Each row was made from one path, in order. Every step used is in the known rows, and no mark comes twice. Write each row's path.
Known rows
beke, vosig, nasaz, ribepa, menis: [ -9.1 -12.8 -13.3  10.7  -2.3  37.6   7.5 -38.1  -4.3   3.6  28.1   1.6
  -2.1  -7.3   1.2 -31.9  20.6  -2.9   3.7 -27.8  44.2]
tiru, beke: [-11.3  15.0 -18.9  13.1   8.9   4.8  19.4   3.5  -3.4 -23.7  -3.2 -13.0
 -29.9 -29.5  10.0 -18.6  11.8   9.0  -2.9 -17.2 -10.9]
menis, ribepa, digas: [-31.5  16.8  11.9 -60.7   9.0 -13.1 -16.2 -14.3  44.4  13.3  -3.0  13.0
 -10.6 -13.7  -7.1 -23.0  27.3 -17.8 -21.8 -35.5   4.3]
menis, ribepa, nasaz, vosig: [-19.1  12.9   3.9 -24.2  20.1   0.0  -1.0 -15.5   4.3  -1.0   6.9  21.5
 -61.4 -12.6  12.4   0.8  29.3  -8.5 -56.0  -6.1  30.4]
beke, vosig, menis: [ -3.3  31.4 -13.5   2.7   0.8  15.7  23.5  -9.8  21.4 -19.4   0.1  27.7
  -9.4 -18.9  -3.3 -41.8  27.8  -6.7  -2.9 -35.4   1.2]
beke, tiru, nasaz, vosig, menis, ribepa, digas: [-50.2  12.0   5.1 -68.2  10.9   7.5 -25.7  -4.7  46.7  -5.0  -3.2  18.8
  67.7 -20.9  -4.7 -23.1  31.1   2.4 -59.9 -79.4  20.2]
beke, tiru, nasaz, vosig: [-33.8  -6.9  -4.3   6.2  18.8  22.1   9.0  -3.0 -24.2 -40.0   9.6  -6.8
  44.5 -30.6  17.8   0.6  13.0  48.6 -62.1 -30.0   6.4]
vosig, nasaz: [-11.8  16.1 -16.3   7.5   9.8  -5.4 -26.2 -10.4  11.1 -32.2   4.8   4.6
 -21.4 -14.6   3.2 -18.5  21.7  15.7   6.1 -13.6  16.7]
tiru, nasaz, vosig, menis, ribepa: [-26.3  25.8  -7.2 -30.0  11.1   8.8 -45.8  -2.4  24.2 -16.3 -15.0  23.7
  32.5  -7.8  -6.1 -13.0  29.1   4.7 -32.9 -52.0  -6.0]
vosig, menis, ribepa, digas: [-24.6  33.7   3.4 -75.1   3.2 -11.1 -36.3  -5.5  71.1  13.2 -16.2  28.4
  14.5  -8.3 -14.1 -41.1  29.8 -31.7  -4.2 -58.0  -1.4]
tiru, nasaz, ribepa, menis, vosig: [ -7.6   9.4  -6.4 -33.8   1.8  39.0  18.5 -12.2 -22.0   9.1  30.4 -10.7
  63.1 -10.9  12.8 -35.5 -10.7  30.2  10.1  -4.0 -30.7]
ribepa, nasaz, tiru, beke: [-26.0  15.0 -21.9  -2.8  18.9   9.5  39.5   5.0 -12.8 -32.2  16.9 -23.6
 -43.9 -30.5  37.9 -15.7  -8.2  36.6 -30.4   5.1  15.7]
beke, tiru, nasaz: [-22.9   6.6  -8.3  -7.4  15.3  17.0  27.4   1.3 -10.6 -28.7   7.6 -12.9
  30.1 -37.0  13.9 -15.0   2.0  49.5 -36.4 -38.3  -2.2]
ribepa, nasaz, tiru: [-22.2  16.7 -12.0 -19.6  21.0   7.9  18.8  -5.1  -9.7 -25.2  18.8  -7.3
 -27.0 -20.6  33.0 -15.6  -7.7  39.5 -29.9  20.1  12.7]
nasaz, vosig, menis: [-13.4  18.4 -13.3   0.4   8.8   8.3 -35.7  -2.6  13.9 -19.7 -10.5  25.8
  18.8  -4.3   2.3 -23.5  26.3   1.7  -9.6 -17.0 -15.5]
tiru, nasaz, vosig: [-29.4   0.0  -9.2  13.0  16.4  12.5  -5.7  -0.6 -23.4 -41.9   4.5  -5.7
  27.1  -9.3  11.2   4.6  14.4  27.6 -33.8 -16.4 -16.3]
riguk, digas: [-10.1  -2.4  -9.2  -8.1  12.8  -0.4 -11.2   4.1 -13.5 -46.1   4.7  24.7
 -40.9 -24.5  -2.2 -30.5   9.7  41.6 -31.5 -18.4 -13.7]
tiru, nasaz: [-16.1  15.0 -13.3  -3.8  13.1  10.1  10.4   2.0  -8.7 -34.1   2.9 -11.2
  17.1 -18.6   7.8 -10.0   4.0  26.8 -10.4 -24.2 -20.3]
beke, tiru, nasaz, vosig, menis, ribepa: [-32.6  14.1  -3.6 -36.0  13.6  18.5 -29.8  -5.3  25.5 -11.5 -10.8  22.2
  44.3 -28.3  -1.0 -18.6  26.2  28.8 -56.4 -66.0  16.2]
tiru, beke, vosig, nasaz, ribepa: [-16.8  -1.2 -21.0  36.1   4.8  21.8  29.8 -19.8 -13.2 -25.6   9.4 -17.1
 -26.2 -28.9  -5.5 -32.7  27.1  -6.9  -5.2 -28.2  59.5]

Which path is each row?
[-31.9  21.9 -10.3 -34.2  19.6   1.5  13.9  -2.4   7.8  -9.2  10.4  -7.6
 -62.4 -34.6  28.6 -15.6   3.7  28.3 -45.9  -9.0  30.4]	menis, ribepa, nasaz, tiru, beke
[-18.1  24.8  -3.0 -30.9   9.0   2.0 -54.1  -9.1  34.5   2.9 -19.6  38.8
   2.2  -9.0  -6.4 -21.2  39.7  -9.2 -24.1 -34.1  -2.4]	nasaz, vosig, menis, ribepa
[ -0.6  48.1 -10.4 -54.4  10.7  -1.3  -6.9  -7.4  44.1   9.7  -9.0  26.0
 -44.6 -17.1   0.8 -33.7  20.9 -17.5 -15.9 -31.5  18.2]	vosig, menis, ribepa, nasaz
[ -5.6  28.1 -11.9 -18.5  -3.5  10.4 -13.0 -17.5  12.0 -10.0  32.5  22.4
  -6.3  -9.0  20.3 -32.5  15.9  16.1  21.5   9.1 -10.4]	ribepa, menis, vosig, nasaz
[-11.2 -14.7 -11.4 -20.0   5.9  41.2   6.8 -14.9 -24.8   5.4  16.2 -26.7
  61.2  -6.0   7.8 -19.5  -9.8  24.3   4.3 -34.3 -14.4]	tiru, nasaz, ribepa, menis
[-35.5  18.4   7.3 -58.3   6.3  -9.7 -48.0 -10.2  59.4   9.4 -13.6  36.9
  21.8  -0.5 -10.5 -26.4  40.7 -33.4 -28.1 -47.8   5.4]	nasaz, vosig, menis, ribepa, digas
[ -7.8  41.2 -11.2  -6.3   5.7  -7.9 -10.6  -8.9  11.3 -27.1  16.3  21.4
 -14.8 -17.7   8.8 -32.1  20.6  16.9  12.5  17.5   0.4]	menis, vosig, nasaz
[-36.8  12.4 -26.0  15.6  12.3  -0.5 -23.2   0.0  -0.3 -52.6   6.8 -18.6
 -19.1 -28.0  23.7 -20.4   6.3  45.8  -0.4  -9.7  23.4]	vosig, nasaz, tiru, beke
[ -5.9  36.7  -7.7 -47.3   6.4  -2.9 -41.4  -5.9  45.6   8.6 -21.7  31.9
  -5.6 -16.1 -11.6 -37.7  29.3  -4.3  -0.8 -43.0  -4.9]	vosig, menis, ribepa
[-29.8  20.9 -22.3  -9.3  -0.2  16.8 -10.3  -5.8  -2.2 -25.4  39.2  -1.2
  -1.3 -23.8  39.9 -32.6  -0.2  48.8  12.6  11.6  -4.2]	ribepa, menis, vosig, nasaz, tiru, beke
[-34.6  20.6  -8.4 -15.4  14.9  13.4  55.5 -13.9   3.6 -14.6  21.8   0.6
 -80.9 -41.0  26.4 -17.4  16.4  14.8 -62.1 -16.0  54.0]	menis, ribepa, nasaz, tiru, beke, vosig
[-24.5  20.3 -11.8 -26.3   2.6  13.4 -30.2 -16.8   3.4 -16.5  38.1  15.4
  11.2 -13.0  35.1 -33.5   1.6  52.5  11.1  19.0 -10.3]	ribepa, menis, vosig, nasaz, tiru
[-21.2  32.5 -26.6  -0.9   8.6  24.3  61.0  -1.7   9.5 -33.3  17.4   0.1
 -38.1 -32.3  27.0 -37.8   6.9  11.2 -31.8 -20.5  33.3]	ribepa, nasaz, tiru, beke, vosig, menis
[ -8.7  -2.3 -14.4   0.6  10.6   7.9 -32.2 -18.3  -2.3 -12.8  -1.4 -10.7
  10.7 -14.3  -9.3 -30.5  14.5  13.1  11.9 -12.0  34.4]	vosig, nasaz, ribepa
[-15.8   8.8  -7.0   4.1  18.4   6.7  20.5  -9.6 -11.7 -23.0  13.6   8.1
 -40.1 -10.6  20.6   0.2  16.7   1.8 -43.3  12.4  14.7]	ribepa, nasaz, vosig
[-31.7  34.5 -22.3   2.0   8.7  -2.2  -8.7   2.4   0.2 -43.8  20.6  -2.6
  -9.9 -32.8  28.3 -34.2   7.0  53.3   1.1  20.9   8.4]	menis, vosig, nasaz, tiru, beke
